Each row comes from the steps of one path. Every step used is in the known rows, and no mark comes twice. Write the path behind each row, first mark first.
In the rows, 128 means zero.
Known rows
b > r: [ 67 166 119 134 142 137 129 166 102 108 183 169 101 117 122  87 153 100
 114 154 135  73 101 142 113 110  90 141 101  76 129  88 128 155 114 174
 129 133 157]
q > h: [105 164 114 179 134 132 151 198 114 140 175 158 105 149 158  94 181 130
 141 181 115  80 105 161 137 164 118 146 131  87 107  93 116 116 168 169
 143 121 163]
v > r > b > n > q > h: [112 171 116 179 106 123 137 194 109 173 158 157  91 145 167 111 190 138
 151 180 143  85 111 182 133 115 114 157 167 107 105 123 118 133 155 154
 128 119 161]
p > w: [121 197 115 130 126 125 130 174 123 143 173 137  82 104 138  79 123 139
 132 180 133  72 103 139 131 124 113 134  78  70 116 108 119 112 145 167
 140  92 166]
d > w: [117 160  94 161 160 126 144 169 117 120 176 197 115 135 117  83 142  99
  94 184 111  59 120 113 104 141  96 134  90  82 101  89 152 120 176 183
 120 110 151]
n > b > h > q: [104 168 112 145 123 108  97 137 130 156 174 170  94 134 148 105 163 110
  81 180 138  70  95 171  79 132 144 117 139  94 125 128 154 122 140 167
 133  92 165]
j > v > r > b: [ 87 182  94 184 125 101 127 161 111 133 170 193  90  96 160 138 141 140
 147 172 127  96 100 161 114 106 102 137 122 103 132  99 149 122 155 145
 152 111 170]
m > n: [104 178 110 146 154 112 148 144  85 136 160 142  94 111 150  99 148 140
 117 171 142  85 110 142 124 108 142 159 106 134 134 100 165 115 173 193
 118 127 128]
h > b: [ 91 182 105 145 141 116 161 159 120 157 174 164  95 146 143  68 163 124
  82 184 147  79 100 153 109 140 136 137  81 100 138  86 134 124 155 199
 148 110 142]
r > m: [ 83 173  92 174  99  94 142 182 109 134 190 197  86 124 158 119 119 131
 125 164 110  72 103 137 109 123 109 145 100  93 129  83 155 106 145 201
 134 106 135]
r > v: [ 73 178  87 154 113  92 109 196 111 137 179 176  87 125 140 117 147  99
 138 149 104  79 107 130 120 128 115 134  85  75 125  94 132 113 165 168
 114 137 155]
b > n > m: [ 88 179 111 158 130 128 124 143 115 161 174 157 101 127 136 133 156 118
 136 133 143  73 136 156  95  88 108 169 103 104 115 108 117 155 121 173
 135 109 135]
q > h > b > r > v > u: [ 73 171  78 149 112 134 119 206 145 120 190 162  62 140 169  99 157 108
 110 137 111  86 102 157 145 114 117 133 108  53 148 104 106 136 156 149
 105 163 135]
b > r > v > u > l: [ 54 157  94 143 129 110 110 176 109 123 198 168  76 139 155  96 131 116
 134 163 103 113 117 140 139 125 118 137  70  89 118 127 125  93 157 169
 110 135 144]
d > h > b > r > v: [ 59 157  78 133 114 109 122 190 122 120 189 177  84 133 132  77 143  79
 110 160 127  86 102 144 109 120 103 127  94  67 148  85 118 147 145 176
 116 164 143]
v > r > b > n: [121 171 101 159 110 110 131 150 101 149 165 178  91  97 157 137 160 139
 150 155 140  87 103 155 105  91 113 128 145 123 134 114 157 137 128 168
 152 126 158]
l > u > v > r > b: [ 86 174 106 164 129  90 133 164 105 133 164 169 101 118 153 137 136 141
 155 161 114  98 118 178 117 107 100 139 116  74 121 115 148 107 158 154
 141 135 165]
l > u > v > r > b > h: [101 169 102 165 129  79 108 145 109 140 187 157  75 112 168 126 159 122
 126 143 110  84 129 169  93  96 116 130 122  85 153 127 155 120 145 175
 136 140 165]
u > v > r > m > n > b: [ 87 175 118 145 156  98 136 155 103 148 147 166  85 117 148 116 132 142
 112 167 155 104 110 164  82 106 132 159 125 135 118  89 139  98 130 188
 118 142 125]
u > v > r > m: [ 79 170 118 180 114 109 127 183 111 132 185 179  80 123 155 125 120 136
 122 161 107  77  94 156  96 110 112 148 107  86 123  94 137  82 148 200
 136 130 136]
l > u > v > r > m: [ 73 172 117 167 113 107 133 176 114 124 185 172  87 125 162 132 120 137
 128 154 104  80 106 160 100 113 113 156  96  77 123 109 138  84 154 191
 140 134 135]
q > h > d: [112 170 114 183 147 141 174 167 129 159 173 144 114 165 126 111 181 119
 112 181 102  95  93 160 108 150 136 157 113  82 131  74 128 132 163 160
 149 114 157]
l > u: [ 74 189 112 123 136 112 154 146 115 117 174 147 115 125 156 123 153 126
 142 142 109  81 136 145 131 136 114 166  56  69 118 136 147 121 168 150
 145 116 152]
q > h > d > w > p: [113 176 104 186 165 116 161 164 112 129 153 166 107 156 129 119 157 115
  81 189 105  81  93 144 110 115  95 129 124  69 113  75 125 138 181 205
 165 113 167]
w > p: [ 86 193 120 172 147  98 137 160  92 136 151 158  89 124 146 129 151 138
 108 173 122  78  88 142 125  97  97 129 114  83 119  91 127 125 162 205
 174 101 172]
m > n > b > h: [106 173 109 147 156  86 110 137 105 154 170 154  68 110 157 102 167 121
  95 152 146  83 123 151  78 102 138 140 127 136 150 106 152 126 126 193
 122 133 144]
r > m > n > q > h > d: [110 175 108 184 126 127 177 167 121 178 166 143 100 168 138 115 172 127
 106 183 119  98 101 169 111 121 145 174 126 100 133  86 136 134 168 167
 124 114 137]
b > r > m > n > q > h: [ 94 167 112 167 111 121 148 196  98 157 166 152  87 153 167  92 173 131
 131 181 145  84 112 177 139 115 121 170 153 106 114 108 122 133 163 175
 105 129 139]
q > h > d > w: [132 154  93 179 164 144 170 170 134 133 177 181 125 169 109  89 161  94
  86 193  98  77 112 132  98 156 111 143 106  73 109  74 141 133 183 172
 128 118 151]
u > v: [ 94 154 129 157 154 119 146 165  99 168 169 136  90 134 134 102 150 113
 107 167 114  84 106 134 105 118 147 127  90  70 116  95 132  74 163 180
 115 138 174]
d > h: [104 145  95 166 144 131 155 152 126 129 176 173  99 112 133  77 126 122
 118 213 123  74 104 125 106 125 102 139 115  97 136 102 144 117 172 159
 152 120 144]
v > u: [ 95 185  99 163 135 136 129 175 136 133 178 159  71 118 162 114 147 139
 112 150 109  74 104 137 143 108 121 141  95  75 134 115 133 114 163 147
 122 119 140]
q > h > b > n > m: [ 92 173 106 158 128 133 142 151 124 170 177 152  99 150 146 113 172 118
 121 145 155  80 134 177  97 105 119 168 113 105 120 102 103 160 127 184
 141 118 128]
v > r > m > n > b: [ 86 184 113 145 151  97 132 155 105 139 146 177  86 112 149 117 134 148
 118 167 158 101 108 165  86 110 121 165 127 144 119  89 144 111 128 186
 126 132 119]

Write each row's path
[ 76 180 149 151 158 135 123 158 116 126 163 132 101 124 142 121 153 131
 128 155 110  85 110 165 106 115 120 158  87  70 110 131 121  84 164 160
 146 144 157] -> l > u > v > r
[ 88 180 104 143 149  91 142 155 102 147 151 179  88 117 149 114 132 141
 115 167 157 101 113 155  90 112 127 159 121 142 121  85 149 113 128 188
 119 128 122] -> r > m > n > b
[ 57 168  88 136 102 107 118 207 116 139 182 171  82 151 142  82 165  82
 115 152 132  85 106 160 122 119 109 138 104  66 135  92 106 149 143 174
 101 159 148] -> n > q > h > b > r > v
[106 175  98 178 124  80  97 153 110 139 188 175  71 107 164 120 161 125
 127 153 119  75 118 164  93  98 106 127 135 103 154 114 159 131 136 182
 141 124 159] -> v > r > b > h
[ 55 169  89 125 127  99 105 187 105 120 172 176  85 121 131 105 145  88
 128 138 132  95 109 147 106 109 105 139 105  86 131  85 123 143 127 168
  98 168 143] -> m > n > b > r > v
[ 79 191 132 177 153 152 113 154 123 126 169 165  85  93 152 121 161 131
 116 170 129  80  82 139 102 113 123 154  95 113 124 108 122 105 160 149
 161 109 165] -> j > v > r
[ 85 175 151 168 160 138 115 167 111 137 161 142  94 121 133 112 153 131
 119 169 117  79  95 158  99 110 121 147 104  83 110 111 118  81 157 172
 142 138 160] -> u > v > r
[124 165  89 154 105 100 145 149  95 161 169 179  90 101 158 133 157 132
 147 154 140  86 109 143 111  96 121 120 140 121 135 104 164 140 130 172
 143 121 163] -> r > b > n
[128 161 103 146 120 134 164 159 114 169 171 152  89 138 163  88 193 126
 106 169 155  84 100 154 109 129 151 127 131 124 137  99 130 139 140 194
 152 130 151] -> q > h > b > n
[107 160 108 161 110 101  94 140 122 153 183 163  91 133 157 117 155 115
  94 181 122  74  94 183  87 118 141 108 150  76 134 136 162 111 158 166
 132 105 173] -> u > v > r > b > h > q
[121 163 105 158 115 110 135 150  99 160 165 166  87 103 156 137 158 135
 144 154 138  90 106 156 101  89 124 121 144 115 131 112 153 123 131 171
 144 136 165] -> u > v > r > b > n
[ 84 179 100 172 122 123 120 140 117 158 175 170  94 112 151 152 152 122
 145 134 148  87 131 168  93  75 103 166 117 111 124 109 120 157 123 156
 141 112 144] -> j > v > r > b > n > m
[119 170  97 162 112 116 133 144 103 154 168 177  82  87 166 142 163 134
 142 156 143  92  99 146 101  89 125 126 141 130 138 111 154 136 133 159
 152 122 168] -> j > v > r > b > n
[100 171 104 160 137 127 171 182 125 157 176 158  97 168 157  61 184 127
  94 192 143  86 100 173 122 163 138 141 109  95 130  83 114 125 164 196
 150 122 145] -> q > h > b
[105 187 117 140 104 115 142 155 105 207 152 154  77 133 149  97 176 124
 100 175 173  73 113 148 113  75 140 153 117 126 124 129 138 139 139 174
 112  97 148] -> h > b > n > q
[ 78 182 111 181 107 107 122 183 116 119 185 196  86 117 157 125 121 141
 131 163 112  70  95 154 101 116  97 156 108  98 125  95 144 101 144 197
 148 115 128] -> v > r > m
[ 82 161 127 132 151 115 157 154 104 151 171 121 101 137 147 117 150 113
 118 148 104  90 128 142 113 123 146 143  67  52 116 123 135  79 174 162
 120 145 171] -> l > u > v
[ 91 176  95 165 116 108 128 145 111 162 175 172 101 124 141 145 149 123
 150 135 145  82 141 168  99  81  97 163 118 103 119 106 128 162 119 168
 134 110 137] -> r > b > n > m
[ 70 175  82 148 114 128 107 197 138 115 190 166  63 120 157 112 143 108
 118 128 103  80 104 140 142  99 108 133  96  53 144 108 118 131 151 142
 101 156 137] -> b > r > v > u
[ 85 168  96 144 125 105 149 154  83 115 179 162  83 111 159 103 125 131
 114 158 141  85 106 151 116  95 126 160 116 124 146  88 165 128 149 210
 111 143 111] -> b > r > m > n
[ 97 177 108 158 126 121 166 185 122 178 167 155  91 173 159  61 188 127
  91 197 156  83 106 177 126 142 139 151 113 100 125  99 112 129 164 187
 134 113 144] -> n > q > h > b
[ 73 151 103 127 145 142 155 157 121 116 187 169  96 131 126  48 147  97
  81 185 155  80  97 153 102 116 100 135 105  81 151  84 121 163 124 184
 142 145 139] -> d > h > b > r
[ 70 178  81 138 126 123 110 188 135 118 178 163  60 117 160 112 142 114
 114 128 119  91 107 149 135  91 117 140 107  74 145 106 120 134 146 145
  92 165 126] -> m > n > b > r > v > u
[104 180 120 155 101 103 126 160  95 202 147 157  76 119 150 128 163 130
 131 168 156  83 117 158 110  56 125 149 140 116 115 138 143 125 139 156
 106 113 162] -> u > v > r > b > n > q
[114 168 119 170 109 130 145 192 108 180 161 150  90 150 164 101 194 130
 138 180 143  79 111 164 135 122 129 157 153 107 104 119 116 130 158 159
 122 114 163] -> b > n > q > h
[103 187 110 159  97 109 125 153 101 197 151 168  70 105 159 133 167 130
 129 169 164  82 111 149 111  56 125 152 135 131 122 136 144 137 140 145
 115  95 165] -> j > v > r > b > n > q
[ 50 159  95 140 136 107 110 176 111 128 191 171  75 140 153  96 130 117
 132 161 112 120 119 145 130 125 116 139  76  96 113 123 120  95 146 165
 108 137 142] -> n > b > r > v > u > l
[100 176 107 154 130 121 170 177 115 177 162 145  89 170 162  60 187 132
  88 197 163  89 107 181 128 135 148 157 119 114 130 100 119 129 171 193
 126 121 134] -> m > n > q > h > b
[ 70 176  78 143 114 129 114 195 143 120 190 164  61 130 160 101 148 107
 103 133 111  83 102 147 140 100 115 132  92  55 152 104 115 136 151 150
 102 157 132] -> h > b > r > v > u
[118 174 118 179 129 140 171 164 126 188 163 139 104 166 131 117 189 118
 109 179 121  95 100 163 107 121 143 164 128  97 129  93 127 143 157 154
 134 110 156] -> b > n > q > h > d
[ 74 160 111 133 140 142 153 178 115 120 185 161  99 151 138  56 175 102
  93 170 150  82  98 170 118 135 108 139 113  76 136  80 108 163 121 188
 137 146 148] -> q > h > b > r
[ 75 166 114 128 136 138 153 172 105 134 176 150  91 151 143  56 175 106
  89 174 166  86 103 177 122 112 116 152 122  94 139  92 113 166 127 190
 118 146 137] -> m > n > q > h > b > r
[116 175  94 180 136  99 148 135 124 167 185 157  92 138 131 126 166 110
  98 160 104  93 107 154  82 107 134 137 111  91 166  82 162 144 142 171
 141 113 159] -> r > b > h > d
[ 80 186 108 140 107  99 143 162  90 175 160 157  72 133 154  91 144 131
  96 176 171  80 116 161 120  66 131 174 115 127 133 117 150 135 150 192
  88 113 117] -> h > b > r > m > n > q
[129 161  91 166 173 122 147 147 135 142 178 185 109 150 106  93 155  86
  66 177 108  74 120 126  68 132 115 136  99  88 127  79 154 139 157 180
 122 118 149] -> n > b > h > d > w
[ 68 161 100 161 145 126 130 151 112 142 195 162  72 125 171 101 138 129
 120 180 112 116 109 125 134 127 145 140  65 113 120 128 132  77 172 158
 127 105 158] -> j > v > u > l
[111 176 101 167 149 103 148 130 124 169 176 153  84 138 133 122 160 115
  80 158 120  98 106 154  65 105 149 152 113 116 165  78 156 138 132 187
 132 122 137] -> r > m > n > b > h > d
